What can hang from each mark:
G: L Y
L: U Z
U: L
Z: A
A: Y Z
Q: C
Y: G
C: G Q S
S: C

Known rows, with every way that one mark hangs from another:
Q[C]: [  0   3  -8  -6 -10   8  11 -10 -14  -4 -10   8   9  -1   1   6   4  -6
  -5  -6   0]
U[L[Z]]: [  9  -1   5  -7  -1   2   8 -25 -11   3  -5  -1  18 -13  -8  -8 -13 -17
  -1   2   3]
Q[C[G[L]]]: [ 11  11 -23  -4   2   8  -4 -18 -19   2 -26  -3  11  -6  11  11  -3  -7
   6  -9  -1]
S[C[G[Y] Q]]: [ 20  11 -12   8   1  32 -12  -6 -16   3 -41  -2  -2   4  14  15   7 -14
  -6   8 -20]
Y[G[L[Z[A]]]]: [ -5  -1   1 -23 -21 -15   4 -30   1  16 -17   7  21  -1 -17  -1  -3   7
   3   2  -2]
G[L[Z[A]] Y]: [ 12   9   1 -21 -11  -4   0 -24 -15  17 -25  -4  16  -4  -4  -7  -8  -3
  12  16 -13]
G[L Y]: [ 15  16   6   0   6   2   0 -13  -8   2 -23  -7  12   5   6 -10  -5  -4
  11  14 -14]
S[C[G Q]]: [ 12   6 -19   6  -5  26 -13  -5 -12   2 -33   3   1  -2   3  21  12  -8
  -3  -2 -10]
U[L[Z[A]]]: [  8  -3   2 -16 -14  -5   6 -26 -17   8  -6   7  15  -6 -14  -4 -11 -15
   4   2   0]
Z[A[Y[G[L]]]]: [  2   0   6 -16 -27 -19   6 -23   7  14 -23  17  13   6 -13  11   9   5
   5   1  -5]
C[G[L[U] Y] Q]: [ 15  20 -11  10  14  17  -6 -21  -9   1 -47 -10  -1 -10   6  12   5  -2
   4  -3 -28]
G[L[Z] Y]: [ 13  10   4 -11   2   1   0 -22  -8  10 -26 -11  18 -10   3 -10 -12  -7
   7  14 -10]
S[C]: [ 13   2  -7   0 -10  10  -4  -3  -6   1 -17   3   7   4  -2   5  11   1
   3   4  -4]
C[G[L]]: [ 18   9 -12   1  11   6 -10 -13 -10   2 -23  -6  11  -3   3   5  -3  -1
  13  -2  -4]
A[Y[G] Z]: [  3  -3  16 -11 -27  -4  13  -6   8   5 -18  24  15  -2 -14  15  18  -7
  -8  -8  -4]
L[U Z[A[Y[G]]]]: [ -4 -12   2 -24 -29 -11  14 -29  14  11 -22  16  11 -12 -26  16  11  13
  -6 -12 -12]
Y[G]: [ -4  -2   7  -3  -5  -1  10 -12   8  -6  -7  11  13   9 -15  -1   5   2
  -9  -1  -1]
C[G[L[U Z] Y] S]: [ 25  10 -23 -12  10  11  -7 -34  -9   5 -37 -16  11 -13  12   6  -2  -7
   3  -6 -15]
Y[G[L[U]]]: [ -5   6  -2   2   1 -12   7 -25  12  -2 -23   0  11  -1 -16  -1  11  16
   2 -10 -11]
C[G[L[Z] Y] Q S]: [ 20  12 -18 -11  -1  22 -10 -28 -15  10 -38  -8   9 -12  17  13  -5 -24
  -2   7 -10]
Q[C[G S]]: [ 14   2 -29  -9  -5  17  -1 -14 -19  -6 -14   6   6   1  15  20   4 -18
  -6 -12   5]
Q[C[G[L[Z] Y] S]]: [ 21  12 -26 -19  -3  17  -3 -33 -23   9 -34  -9  14  -9  25  11 -11 -23
  -4  -1  -2]
A[Y[G[L[U]]]]: [  2   4   3  -4 -11 -14   9 -26  18   3 -30   6   9  -6 -15   9  15  12
   3 -12 -12]

Rows:
[  3   4   7  -8 -22 -13  10 -19  13   8 -37  14  14 -11 -13  16  23   7
   1 -19 -13]
A[Y[G[L[U]]] Z]
[  8   0  -5 -23 -25 -16   2 -30   0  18 -31   3  13 -21 -16  13   8  12
  15  -8 -14]
G[L[U Z[A[Y]]]]
[ 21  10 -14   1   2  29  -7 -13 -15  -4 -30   4  -1   4  16  16   5 -27
  -8   5 -13]
C[G[Y] Q S]
[ -1   1   1 -13 -24 -22   9 -27  12  11 -31  14   8   1 -18  14  16  17
   7  -8 -14]
Z[A[Y[G[L[U]]]]]
[  0  -6   9 -16 -30 -11  12 -15   8   7 -15  24   9   8 -17  13  11   2
  -3  -1  -6]
Z[A[Y[G]]]
[  1 -10  13 -22 -30 -12  16 -35   2  14 -13  19  18  -5 -18   6  -5 -13
  -7  -2   1]
U[L[Z[A[Y[G]]]]]
[ 21  19 -22   4   7  18  -9 -24 -11   0 -45  -6  -3  -3  15  17   9 -12
   1  -3 -23]
C[G[L[U] Y] Q S]
[ 13  16   0   4   9   1   1 -19  -3  -1 -31 -11   6  -2   0  -6   3   6
  10   3 -22]
G[L[U] Y]
[  0  -5  -8 -18 -14  -3   5 -22  -5   5 -15   4  10 -12 -22   5   6  12
   4  -7 -13]
L[U Z[A]]
[ 10  -1  -1 -26 -29 -13   1 -26  -6  22 -25   7  17 -15 -10   9   0   0
  14   4  -5]
G[L[Z[A[Y]]]]
[  1  -4   7 -19 -20 -11   8 -31  13  14 -24   6  23 -12 -12   5   1   0
  -1  -1   1]
A[Y[G[L[Z]]]]
[ -8   2  -4 -12  -5  -9   9 -33  13   4 -25  -4  17 -15 -19  -1   4  15
   0 -10  -8]
Y[G[L[U Z]]]
[ -5   0   1 -14  -9  -9   6 -28   7   7 -16   1  24  -8 -12  -3  -4   3
   0   2   1]
Y[G[L[Z]]]
[ 14   8 -26 -13  -7  16 -12 -27 -13  10 -31  -4  12 -17  10  17   0 -19
   1  -3  -1]
C[G[L[Z]] Q S]
[ 17  10 -32  -9  -5  10  -5 -22 -20   2 -25  -2   9  -1  20  18   2 -16
   2 -11   5]
Q[C[G[L] S]]
[ 20  20 -20  10   7  22 -15 -18 -11   7 -58 -12  -4  -4  11  17  11   1
   3  -1 -29]
S[C[G[L[U] Y] Q]]
[  7  -8  -4 -23 -26  -7   7 -24   1  12 -22  10  10 -19 -21  15  11  10
   6  -9 -14]
L[U Z[A[Y]]]
[ 23  19 -16   1   4  20 -12 -20 -16   2 -37  -4   3   2  21  13   2 -23
   1   8 -14]
C[G[L Y] Q S]
[ 13  15 -28  10   0  16 -16 -18  -8   6 -49  -8  -3 -10   3  23  17   7
   6 -11 -19]
S[C[G[L[U]] Q]]
[ 28   7 -13  -3   9  19  -7 -13 -14  -5 -20  -2   5   9  14   6  -1 -20
  -3   5  -8]
C[G[Y] S]
[ 16  13 -21   6  -4  18 -18 -12 -14   9 -43  -4   2  -5   9  19  10  -5
   6  -1 -10]
S[C[G[L] Q]]
[ 12  10  -1  -8   4   1   3 -28  -2   6 -31 -14  13 -15  -2  -7  -4   5
   7   4 -21]
G[L[U Z] Y]
[ 26  10 -21  -5   9  15 -13 -27  -8  13 -49 -20   8 -14   7   6   0   6
   7  -2 -20]
S[C[G[L[U Z] Y]]]
[ 31  14 -13   3   9  15 -17 -14 -14   8 -43 -13   6   7  17   3  -1  -5
   9  10 -15]
S[C[G[L Y]]]
[ 23  19 -14   8   2  24 -17 -13 -17   9 -50  -9   2   1  17  12   5 -12
   4  11 -20]
S[C[G[L Y] Q]]
[ 22   9 -23  -7   1  25   2 -17 -23  -4 -23   3   4   8  24  15  -1 -25
 -11  -2  -4]
Q[C[G[Y] S]]
[ 20  12 -16  -4  -2  25 -16 -23 -16  18 -51 -12   8 -12  14  11  -3 -13
   0  10 -16]
S[C[G[L[Z] Y] Q]]
[ -3 -12   8 -27 -33  -9  12 -24   8  13 -16  19  17  -5 -20  12   4   2
  -5  -1  -1]
L[Z[A[Y[G]]]]
[ 14   8 -23  -7  -9  18 -16 -20 -12  17 -43  -8  10 -19   6  18   3  -6
   3   0  -6]
S[C[G[L[Z]] Q]]
[ 14   6 -21   0  -4  23  -8 -10 -13  -5 -20   8   1   0   8  23   8 -18
  -6  -5  -4]
C[G Q S]
